What can hang from each mark
T: E X
Y: H
S: T
H: E S X
C: S X
E: C T
X: T

Every row comes from one small tree of marks. The marks that hang from a mark follow it in brackets, in alphabetical order. Every link used is in the known rows. Which tree was each row made from?
In the rows, 128 means zero.
Known rows
C[S[T]]: [163 122 137 128 139  95 121 141 129 153 144 108 116  95 137 105 142 123
 140 142 116 155]
E[C[S] T[X]]: [ 90 121 139 122 124 128 126 136 105  88 134 137 127 105 151  81 122 179
 120 200 180 135]
S[T[E[C] X]]: [113 136 151 112 123  77 147 127 134 115 114 108  84 140  99 166 123 124
 102  99 135 144]
Y[H[S]]: [153 129 103 139 126 102 146  99 121 128 145 121 156 151 155  87 129 126
 134  57  73 118]
H[S X[T[E[C]]]]: [124 109 127 142 115 182  92 117 145 144 119 120 153 157 154 160 119 112
 115  96 117  93]
Y[H]: [152 127 118 137 139 105 170 128  97 114 143 139 143 146 135  92 132 143
 142  97  90 140]
H[E X[T]]: [153 113 136 135 130 175 102 150 179 147 115 149 174 145 120 181 126 104
 161 145 133 109]
C[X[T]]: [135 137 104 134 133 156 123 139  81 136 140 151 121 129 118 146 138 113
 158 172 117 119]
T[X]: [139 129 106 112 122  78 149 124 124 110 131 143 121 141 118 148 124 141
 156 136 139 138]
T[E X]: [132 140  99 110 116  76 160 118 126 137 122 139 102 153 115 157 119 125
 123  80 144 136]
S[T[E X]]: [142 146 116 108 123  52 159 131 128 157 122 103  75 145 101 177 128  99
 107  66 127 144]
S[T[X]]: [145 133 130 106 127  49 143 134 128 134 128 113  91 135 103 163 134 113
 139 141 129 146]
C[S]: [153 114 125 132 135 116 122 124 126 134 141 140 146 101 148  89 131 145
 160 142 132 144]
T[E[C[S X]]]: [111 136 125 137 131 173 127 111 126 120 121 126 128 105 130  82 125 144
 121 131 134 134]
Y[H[S[T]]]: [160 137 120 136 132  70 144 118 117 148 147  90 123 140 141 100 140 105
 120  65  59 125]
X[T[E[C[S]]]]: [102 113 155 142 126 165 111 126  82 136 129 143 118  99 130 124 127 133
 118 107 135 126]
Y[H[E[T] S X]]: [147 128 100 142 131 168 126 135 187 147 126 114 198 174 177  87 122 124
 115 101 110  92]
X[T[E]]: [137 128 104 128 128 124 133 138  65 157 137 153 112 139 124 166 128 104
 127  87 132 128]
H[E[C] S X[T]]: [125 100 153 145 121 203  69 122 219 121 111 133 197 149 145 175 118 108
 143 129 116  85]
T[E[C[S]] X]: [ 97 128 146 121 116 116 143 109 137 115 115 129 110 105 122 113 115 148
 118 101 154 137]

Which tree is each row?
[ 96 123 145 146 133 198 101 128  96 115 132 147 128  85 126  99 133 136
 151 204 126 118]  E[C[S X[T]]]
[104 129 125 135 137 192 120 139 102  93 135 138 146 105 152  51 129 172
 125 236 157 136]  E[C[S X] T]
[102 123 129 113 124 117 137 137 101  67 132 143 128 146 135 124 117 174
 119 187 168 137]  E[C T[X]]
[117 147  99 142 127 171 126 126  73 180 133 136 101  98 129 120 137 100
 126 120 131 119]  C[S X[T[E]]]
[126 132 158 135 141 147 111 130 134 113 124 107 121  87 117  90 138 135
 138 187 115 145]  E[C[S[T] X]]
[127 138 107 107 125 114 139 142 154 113 127 146 145 147 131 149 122 140
 117 152 170 128]  H[E[T[X]]]
[115 109 143 133 138 162 115 143  96  90 144 137 151 105 163  63 128 182
 120 199 160 143]  E[C[S] T]
[135 133 137 117 126  56 135 130 132 157 129 106  92  94 116 121 136 120
 137 138 137 143]  C[S[T[X]]]
[106 129 146 137 133 201  99 132 141  95 118 159 155 122 103 157 126 122
 144 174 121 113]  H[E[C[X[T]]]]
[142 141 123 112 117  66 114 111 218 145 121  97 129 142 113 183 130  87
 118  73 110 117]  H[E S[T[X]]]
[113 118 148 147 127 180 151 138 100 136 112 135 135 155 128 121 122 128
 113  87 103 109]  Y[H[X[T[E[C]]]]]
[129 148  88 135 129 156 133 133  68 161 133 146 103 141 114 160 134 101
 126 119 121 119]  C[X[T[E]]]
[130 145 127 124 137 133 141 130 121 115 121 106 101 139 108 139 131 119
  99 126 112 141]  S[T[E[C[X]]]]
[176 119 129 129 128 131  92 126 252 164 113  93 176 157 141 162 130  85
 137  91 105 109]  H[E S[T] X]
[106 129 130 112 117 101 151 111 128  94 116 137 110 145 109 157 113 145
 116  96 152 137]  T[E[C] X]
[111 122 175 121 126  86 128 124 151 109 120 107 101  93 117 116 131 143
 130 164 140 142]  E[C[S[T[X]]]]
